Known rows, with every step that occurs
tuker kulof keme: [ 0.03 -2.01  2.60 -0.68 -1.86  1.08  0.59 -0.82 -1.97  0.22 -1.38  1.67
 -0.54  1.78  0.10 -2.62  0.34  0.27  1.79  0.06]
keme kulof: [ 0.43  1.36  0.84  0.15  0.31 -0.47 -0.53  0.84 -2.57  0.13  0.28 -1.44
 -0.16 -2.25 -0.15  0.25 -0.29 -0.05  1.63  0.39]
tuker labu keme: [-1.06 -1.54  2.05  1.53 -0.07  1.01  0.05 -1.57 -1.97 -0.65 -1.11  2.80
 -0.62  1.11  0.25  1.37  0.51  0.14  1.95 -0.40]
gizo legaz tuker kulof kidet labu: [-1.83 -4.30  0.90  1.31  1.74  1.89 -0.61  1.81 -7.47  1.65 -0.12  0.17
 -0.79 -0.07 -0.59  0.81  1.02  0.13  2.95  0.62]
kidet kulof tuker labu keme rete: [-2.74 -0.37  1.47  2.84  2.40 -0.95  0.45 -2.02 -6.05 -0.76  0.03  2.92
 -2.06 -1.69 -0.59  2.13 -0.47  0.55  1.53 -0.21]
gizo legaz tuker kulof kidet: [-1.95 -3.29  2.55  0.52 -1.48  1.59 -0.17  1.18 -6.76  1.74  0.70  0.60
 -1.51  1.30 -0.47 -1.03  0.69  0.23  0.98  0.44]
fezo rete: [-0.93 -1.02  3.04 -1.56 -0.31  1.21 -1.43 -0.50 -0.38  0.49 -0.03 -0.43
 -0.65  0.13  0.44  0.48 -0.13 -0.08 -0.18  0.42]
kidet labu keme kulof tuker: [-1.25  1.00  1.46  3.31  3.34 -0.06 -0.15 -0.25 -4.56 -0.66 -0.23  0.00
 -0.40 -2.97 -0.82  0.97  0.85  0.04  3.23 -0.14]
legaz tuker kulof keme: [-0.49 -2.69  4.73  0.06 -1.94  1.11  0.66  0.69 -4.57  0.50 -0.94  1.76
 -0.95  1.66  0.21 -1.75  0.90  0.14  1.09  0.47]
tuker kulof kidet labu keme: [-1.19 -3.06  1.47  2.97  2.31  1.82 -0.47 -0.91 -3.13  0.57 -1.83  2.20
 -0.65  1.28 -0.14 -1.11  1.07  0.15  4.82 -0.40]
labu tuker: [-1.01  1.03  1.37  2.31 -0.51 -0.20 -0.34  0.05  0.38  1.04  0.31 -0.31
 -1.51 -0.20 -0.36  1.81  0.44 -0.67 -1.69  0.18]
labu tuker kulof keme ruraf: [-0.33 -0.21  5.06  2.70 -1.54  1.06 -0.03 -0.98 -2.56  1.55  0.46  1.18
 -2.84 -0.36 -0.43  3.19 -0.26 -0.48  1.61  0.16]
keme kulof tuker: [-1.47  2.07  0.67  0.88  0.27 -0.70  0.21 -0.11 -3.35  0.02  1.03 -1.29
 -0.40 -3.03 -0.75 -0.08  0.24  0.35  0.28 -0.02]
tuker labu keme kulof: [-0.56 -0.11  2.72  1.74  0.30  0.46 -0.51 -0.47 -3.98 -0.55 -0.81  0.98
 -0.79 -1.35  0.12  1.40  0.11  0.09  3.28 -0.01]
legaz gizo: [-0.67  1.61  1.42 -0.71 -0.20 -0.73 -0.27  1.03 -5.12 -0.03  0.71 -0.46
 -0.05  0.93 -0.54  0.93 -0.25 -0.44 -0.83 -0.51]
kidet labu tuker kulof keme: [-0.99 -2.12  2.69  1.73 -0.19  1.13  0.03 -0.33 -2.35  1.21 -1.68  1.20
 -1.30  0.87 -0.24  0.13  0.93 -0.34  1.86  0.34]
labu keme rete: [-0.52  0.37  2.12  1.68  2.02 -1.31 -0.15 -0.57 -0.78 -0.84 -0.05  2.64
 -1.51 -0.47 -0.58  0.88 -0.13 -0.60  1.10  0.35]
labu tuker kulof: [-1.23 -0.22  2.80  0.95 -1.83  1.61 -0.43 -1.00 -0.76  1.73 -0.28  0.36
 -1.07  0.70 -0.30  0.85  0.57  0.17 -0.92  0.57]
gizo legaz tuker: [-0.15 -1.45  2.24  0.38  0.21  0.44 -0.17  2.50 -5.60  0.16  1.47 -0.08
 -0.85 -0.59 -0.48  2.48  0.36 -0.47 -0.39  0.98]
tuker kulof: [-0.41 -1.14  1.61 -1.36 -1.41  1.88 -0.13 -1.08 -1.15  0.83 -0.55  0.61
  0.19  0.90 -0.05 -0.85  0.27  0.75  0.56  0.45]
gizo legaz tuker labu: [-1.86 -2.92  1.95 -0.34 -0.88  1.02 -0.09  1.45 -6.39  0.32  0.93  0.72
 -0.81 -0.40 -0.22  3.79  0.48  0.08 -0.23  0.66]
keme kulof kidet: [-1.15  0.13  0.10  1.51 -0.15 -0.71 -0.46  0.89 -3.68  0.98  0.25 -1.15
 -1.26 -1.14 -0.14 -2.25 -0.08  0.03  2.31 -0.27]
legaz tuker kulof kidet labu: [-2.23 -3.70  1.01  1.44  1.33  1.60 -0.55  1.29 -5.25  1.84 -0.97  0.38
 -0.55  0.21 -0.12 -0.09  1.14  0.48  2.50  0.23]

Rows
[-2.01 -1.03  1.28  3.18  1.44  0.83  0.70 -2.28 -5.51 -0.80 -0.76  2.29
 -1.15 -0.53 -0.03  1.31  0.13  0.82  2.38 -0.93] => kidet kulof tuker labu keme
[-3.06  0.36  0.56  0.07 -1.01 -0.03  0.21 -1.05 -4.47  0.20  0.53 -0.27
 -0.49 -2.49 -0.46  1.42  0.36  0.91  0.25 -0.14] => keme kulof tuker labu
[-0.99  1.87  2.29  2.90  1.11 -0.29  0.21 -0.86 -3.80 -0.76  0.45  0.33
 -0.91 -2.09 -0.71 -0.10  0.49  0.06  1.91 -0.25] => labu keme kulof tuker
[-1.26  0.81 -0.82  2.06  1.78 -0.24  0.82 -1.04 -4.83 -0.13  0.45 -0.51
 -0.68 -2.01 -0.31  0.34 -0.43  0.93  0.49 -0.63] => kidet kulof tuker
[-1.35 -1.26  1.76  1.51  0.46  1.97 -0.84 -0.52 -1.16  1.82 -0.96 -0.04
 -0.59 -0.19 -0.42  2.40  0.95  0.22  0.61  0.70] => kidet labu tuker kulof
[ 0.40 -2.22  5.74  1.35 -0.89  1.56  0.12  0.87 -6.91  0.87  1.33  1.32
 -2.39 -0.85 -0.62  3.96 -0.33 -0.41  2.75  0.74] => gizo legaz tuker kulof keme ruraf
[-2.00 -1.14  1.79  2.70 -0.28  0.04 -0.48 -0.35 -4.98  0.42 -0.59  1.17
 -1.73 -0.37  0.02 -1.29  0.39  0.04  3.81 -0.70] => tuker labu keme kulof kidet
[-0.50 -1.32  3.93  3.12  0.62  1.28 -0.35 -0.46 -2.99  1.57 -0.10  0.88
 -2.37 -1.20 -0.53  4.71  0.11 -0.53  3.10  0.25] => kidet labu tuker kulof keme ruraf
[-1.14 -2.88  3.97  1.83  0.23  1.47  0.00  0.48 -6.17 -0.53  0.05  2.65
 -1.28  0.49 -0.14  3.29  0.78 -0.34  1.58  0.34] => gizo legaz tuker labu keme
[-1.12 -4.13  3.14  3.21  2.51  2.26 -0.58  1.08 -7.41  0.58 -0.75  2.14
 -1.38  0.76 -0.55  0.95  1.33 -0.30  4.59  0.31] => gizo legaz tuker kulof kidet labu keme
[-1.58 -3.66  3.23  3.67  2.22  1.84 -0.42  0.60 -5.44  0.75 -1.56  2.23
 -1.07  1.14 -0.02 -0.32  1.46  0.02  4.12 -0.04] => legaz tuker kulof kidet labu keme
[-0.79 -2.07  3.02  4.06  2.46  2.11 -0.77 -1.21 -3.87  1.14 -0.31  1.90
 -1.85 -0.77 -0.50  3.23  0.17 -0.05  5.63 -0.38] => tuker kulof kidet labu keme ruraf
[-2.74 -1.27  1.82  2.17 -2.21  1.05 -0.35 -0.77 -2.05  2.44 -0.18  0.50
 -2.10  1.56 -0.30 -1.65  0.72  0.12 -0.06 -0.11] => labu tuker kulof kidet
[-2.37 -2.72  2.60  0.94 -1.72  1.33 -0.02  0.66 -4.79  1.91 -0.13  0.76
 -1.23  1.47  0.05 -2.23  0.85  0.52  0.64  0.09] => legaz tuker kulof kidet
[-1.49 -0.53  3.73  1.00 -1.04 -0.96  0.13 -0.63 -2.10  0.95 -0.25  2.30
 -2.58  0.40 -0.73  0.12  0.17 -0.53 -0.14  0.82] => labu tuker kulof keme rete
[-1.93 -2.18  1.63  2.43  2.98  0.06 -0.63 -0.77 -3.41  0.51 -1.00  2.86
 -1.61  0.03 -0.67 -0.07  0.50 -0.10  3.76  0.28] => tuker kulof kidet labu keme rete
[-0.98 -2.17  0.23  3.77  3.53  0.52 -0.38 -0.01 -2.53 -0.04 -1.52  1.80
 -0.84  0.54 -0.12 -0.55  0.90 -0.37  4.38 -0.71] => kulof kidet labu keme
